Known rows, with every step that occurs
M > R > L > H > K: [ -7.3 -10.1 -52.5   0.8  -7.1   3.6  18.0 -24.5  -3.7   8.9   1.9   4.9
  26.9   2.0 -11.7 -18.1  21.3   1.5  -1.9  -8.4  25.9 -16.5  24.7  -3.9]
K > H > G > X > A: [ 17.0  13.1  -1.6   9.3  -8.9 -25.6 -26.0   9.7  -3.8   9.6  -0.2   8.4
   1.0   3.4 -17.2 -10.2  11.9  -0.9  10.4 -13.7  11.5 -32.6 -21.6  -0.7]
H > L: [-13.9   3.3 -26.8   0.3  -2.5   8.1  -2.5  16.9   9.2   9.4  -4.8   4.6
  -4.5  17.0  -4.9  -3.2  17.9   5.5 -17.4 -11.1   5.4 -21.3  25.4  -0.4]
G > X > A > R > L > H > K: [  7.1  -7.2 -58.8  11.3 -15.3  -4.2 -10.4  11.8  -7.6  10.0  -2.5 -12.5
  10.9  -7.3  -7.0  -1.4  11.5   1.0   4.3 -21.7  10.3 -38.3  10.0   1.0]
H > L > R > A > X > G: [ 23.3  10.1   2.1  13.4   0.3 -23.9 -40.6   8.1 -13.4   8.3   2.7  -0.5
 -12.2   4.6   7.7   6.0  13.4  -6.0 -15.7   5.3  31.2  33.5   8.8 -12.6]
H > G > X: [-12.6   8.8 -19.6   3.7  -1.9  -0.6 -25.2   8.9  -9.0   8.7   1.5  11.9
 -14.5  15.8   1.0  -2.7  10.7   4.1   0.5   5.2  -1.0 -28.9  14.1  -4.3]
R > S > P: [-25.6  -5.4   2.4   0.3   5.3  28.9  17.4  19.6   7.2  20.9  -2.1  -1.0
  27.0  11.8   5.7  -8.7  35.9   4.7  -3.6  -4.7   0.2  -5.2   0.4   3.8]
M > R: [ -6.2  -5.5 -12.7  -0.3  -6.1  15.4  16.5   0.7   2.1  -2.9  12.0   2.8
  -5.5  12.6   5.6  -9.4  26.6  -3.2  -4.4  13.0  34.1 -14.7  11.3   2.1]
G > X > A > R: [  8.8  -3.0 -18.7   9.8 -14.2   7.8 -11.4  37.1  -1.8  -1.7   8.0 -14.6
 -21.3   2.8  10.5   6.7  16.0  -4.0   2.0   0.2  19.0 -35.2  -3.2   6.4]
G > X > A > R > L > H: [  4.5  -4.4 -41.5   9.7 -15.6  -0.4  -5.5  19.8  -2.0   6.8  -0.8 -15.1
  -5.4 -13.9  -4.5   4.2  13.9  -2.5   8.1 -15.7  10.6 -38.7  -3.4  12.2]
H > L > R > S > P: [ -5.7  -0.9  28.8   0.9   3.5  14.7  11.1  12.4  -0.3  19.9  -2.9   5.5
  45.0  10.4   0.9  -2.1  31.8   5.3 -23.1  -5.3  -6.5  15.5  23.1  -7.0]
A > X > G > H > L > R > S: [ 11.8  15.1  35.1   4.1   0.5 -20.1   2.1  16.8  -5.7  21.8  -4.3  -5.4
  20.8  17.7 -14.1 -12.9   4.5   0.7  -6.4  23.5   4.3  15.6  17.5   2.0]
A > R: [ -7.2  -7.4 -19.7   1.2  -7.2  20.4   7.5  29.5   6.0  -4.0   8.2  -5.5
 -21.6   6.7  11.9   2.2  24.8  -4.5  -3.4   7.6  20.4 -21.7  13.9   0.9]
X > G > H: [  3.4   4.0 -37.7  -0.4  -0.7  -1.9   1.3   9.1  10.1  12.2   3.7 -11.7
  -3.8  16.8  -9.9 -17.1   5.3   1.3  11.2  12.7   6.7 -27.2   4.7   9.1]
K > H > L > R > S: [  6.8   8.8  55.5   2.6   1.8  -7.3  25.4   2.3   1.1  18.6  -6.5   2.9
  31.0   4.5 -16.9 -10.4  27.1   3.2 -12.5  -4.3  10.3  -0.6  12.6  -8.4]
A > X > G > H > L > R > S > P: [  6.5   7.0  32.7   2.0   4.9 -15.8  -5.0  32.4  -5.9  25.0  -1.8  -2.7
  49.0  11.7 -13.5 -13.3   9.6  -0.9  -7.9  10.5  -9.3  33.0  10.7   4.8]
K > H > L > R > A > X: [  8.7   3.7  55.5  10.8  -0.1 -30.8  -5.6  16.7 -10.8  10.3   1.3   4.0
   5.5 -11.6  -6.5   4.5  16.3  -6.6  -6.2 -15.1  40.2  34.9 -11.0 -12.6]
X > G > H > L: [  7.5  11.5 -44.4  -0.8  -1.3 -12.0  -8.5  23.8   8.4  14.9  -3.9  -6.6
   7.4  20.7 -15.8 -15.6   3.1   4.5  -3.7   1.4 -10.2 -26.5  23.2   4.6]
Z > H > G: [  2.1   2.2  -9.9  -0.6  -7.6  -7.2 -11.1   2.7   3.0   9.5   1.9  20.8
  -4.9  34.3  -5.2 -10.5  13.0   2.3  -0.5   9.7  -2.5 -18.7  -7.8  -1.7]
A > X > G > H: [ -6.7   3.2 -18.8   2.6  -1.0 -14.2  -8.2  23.2   3.3  11.9   4.5  -8.0
 -12.2  14.0 -12.0 -15.2  -3.1  -3.7  12.7  16.5  21.6  -4.4  -6.9  15.7]
L > H > K: [-16.8  -7.9 -17.8   0.9  -0.9   8.5  11.0  -6.3   4.5  13.1   2.9   5.0
  13.7  -0.6  -9.9 -17.7   8.1   6.0  -5.9 -16.2  30.1 -11.7   0.3  -6.9]
R > S: [-20.4   2.4   6.0   2.4   0.8  24.8  25.5   3.5   8.4  18.1  -5.1  -3.9
  -0.8  17.8   4.6  -8.6  31.3   5.9  -3.5   7.3  14.9 -22.3   9.6   0.5]
X > A > R > L > H: [ 13.6  -5.2 -48.4   6.6 -17.6   5.0   7.2   5.5  10.1   3.9  -0.5 -10.1
  -4.2  -9.4  -4.2   0.2  21.3  -4.9   3.0 -16.6  21.7 -30.4  -1.8   7.0]

Rows
[  1.4   1.0   4.4   1.9  -3.4   3.2   0.9  -5.1   2.4   6.1   2.4   6.2
   1.2  11.3  -3.8   1.6  15.5   3.0 -21.2  -0.7  16.9  -0.2  26.6  -7.6] : H > L > R
[ 22.8   9.2  -9.8   0.2  -1.9 -16.5  -4.9   1.3   2.6  11.1   3.0  -4.5
  13.9  15.3 -15.0 -11.0   1.3   1.9  -8.1  11.3  -0.1  -5.5  26.7  -2.8] : X > G > H > L > R
[ -1.3  11.2 -24.4   2.0  -1.7 -23.4 -19.1  36.9   3.8  14.5  -3.7  -4.2
  -0.2  18.3 -18.0 -13.6  -4.0  -0.5  -1.2   5.5   4.0  -4.5  13.3  11.3] : A > X > G > H > L
[ 29.3  11.5  26.6  12.4   3.0 -42.1 -34.2  14.6 -10.8  10.4   1.9  -0.7
   2.6  -7.4  -8.9  -2.0  13.2  -9.7  -5.8  -5.1  34.2  33.4  -8.0 -10.0] : K > H > L > R > A > X > G
[-14.6  -9.1   3.1   0.0  -0.3  32.2  17.8  46.6   3.6  10.2   2.9  -6.6
  21.1   5.9  16.4  -1.6  41.1  -2.5  -5.1   2.7  -2.1  -6.2  10.6   1.3] : A > R > S > P
[ 32.5   9.7  -2.2   7.6  -1.3 -20.4  -8.0   3.2  -5.4  14.0   3.1  -9.9
  10.7   7.1   0.6  -1.6  10.4   1.2  -5.5   4.6   7.5   7.7  15.0 -15.9] : X > G > H > L > R > A
[ 29.7   5.3  20.1  12.0  -2.9 -35.1 -40.5  14.6 -11.7  11.8   3.1   2.9
  -2.8  18.9   0.8   1.7   6.6  -5.6 -11.8  10.6  20.4  35.1 -13.4  -5.5] : Z > H > L > R > A > X > G
[ 22.5   6.6  -2.4   8.4 -16.5  -9.6 -23.1  28.4  -9.2  -0.7   8.3   5.7
  -6.7  -9.4   1.4  -2.5   7.9  -4.1   0.4  -6.3  13.0 -25.4 -12.1  -3.7] : L > H > G > X > A > R
[  4.4   1.1 -53.6   1.0  -0.5  -6.6  -3.4   1.1   4.6  15.4   1.8  -9.0
  13.0  22.5 -12.4 -22.6   3.2   4.6   6.8   7.7   5.6 -24.8  18.0  -3.0] : X > G > H > K
[ 28.6   9.5   1.2   9.0 -14.5 -22.9 -25.7  37.0  -8.3  -1.4   5.5   2.7
  -4.7  -1.8  -6.1  -3.7  16.5  -7.8   9.1  -6.7   7.2 -33.4 -10.3  -3.4] : K > H > G > X > A > R
[ -5.2  -4.7  13.8   9.2  -5.5  -0.3   3.9  15.4 -11.7  -0.3  12.0   0.7
 -16.1   1.6  19.3   1.2  27.8  -9.0  -0.2   9.9  55.7  19.9  -9.3  -4.9] : M > R > A > X
[  2.9   1.3  43.4   8.8  -4.7 -20.7  11.1  19.5 -10.9  13.9   3.0  -2.6
   5.8   0.4   0.5   7.1   5.8  -0.8  -3.4  -1.5  27.2  30.2   1.8 -12.0] : G > H > L > R > A > X
[-21.3  -8.7 -61.3   2.2  -2.7   5.3   8.5 -22.4   5.1  18.7  -7.7   2.2
  17.8   2.5 -15.7 -12.5  14.9   6.9   0.3 -21.2  12.9 -23.3  18.6  -2.5] : R > L > H > K
[  4.7  -3.5 -62.9  10.6 -16.3   5.2 -14.5  21.3  -2.3   4.2  -2.6 -18.0
 -17.8   5.3   4.3  11.7  22.5  -2.6   8.1  -5.3   3.8 -47.3  15.6  10.8] : G > X > A > R > L
[ -6.7   4.6 -29.4   5.3   1.1  -5.5 -31.8  13.5   2.5   6.5   3.9  -2.4
 -26.4  14.1  -2.7  -9.1   7.0  -6.0   1.2  13.7  31.4  -1.0  -2.2  12.9] : A > X > G
[-16.9  -7.6 -26.4  -0.7  -3.9   5.7  25.5   3.9   4.8  15.6   1.5  -4.8
  16.3  18.3 -10.2 -15.8   7.1   8.1   6.5  -2.5  11.2 -23.9  13.3  -5.0] : G > H > K
[ 26.7  15.8  27.4  10.2 -11.9 -15.4  -8.3  36.8  -8.8   9.4  -2.8  -0.8
  10.8   2.5  -3.6  -7.7  29.0  -3.7   8.6   0.7  -1.6 -34.4  -7.5  -6.2] : K > H > G > X > A > R > S
[ 19.9  -0.5   5.5  12.0  -1.1 -26.6 -12.5  -3.9 -17.0  14.5   9.2  -9.7
   8.0   6.1   1.8  -6.9   1.5  -3.6   8.1  14.6  38.2  30.7  -3.1 -16.1] : L > R > A > X > G > H > K
[-10.0  -9.2 -41.9   1.1  -8.3  12.1  13.7  12.3   5.5   4.3  -0.3  -5.8
  -5.5  -9.3  -2.9  -0.8  21.4  -3.6   3.6  -8.7  11.4 -26.9  14.2   6.4] : A > R > L > H
[ 22.0   8.1 -24.7   9.6 -17.0  -4.6 -31.9  29.5  -9.3  -3.5   6.2   2.5
 -19.3   9.6  10.4   4.7  17.1  -3.9  -0.9   4.9   5.9 -34.0   6.7  -5.4] : H > G > X > A > R
[ 18.2   3.4   8.9  13.9   0.9 -15.4 -30.4  -5.6 -11.1   6.1  10.6  -5.3
 -23.4   0.8  13.1   4.7  13.9  -9.2  -1.1  16.9  48.1  32.7 -11.7  -8.1] : L > R > A > X > G
[-11.4  -7.8 -63.4   2.1  -9.4  17.1   5.3  14.3   4.5   1.9  -2.3  -8.5
 -17.7   9.9   6.0   6.8  30.5  -3.7   2.2   2.4   4.6 -33.8  33.0   4.7] : A > R > L
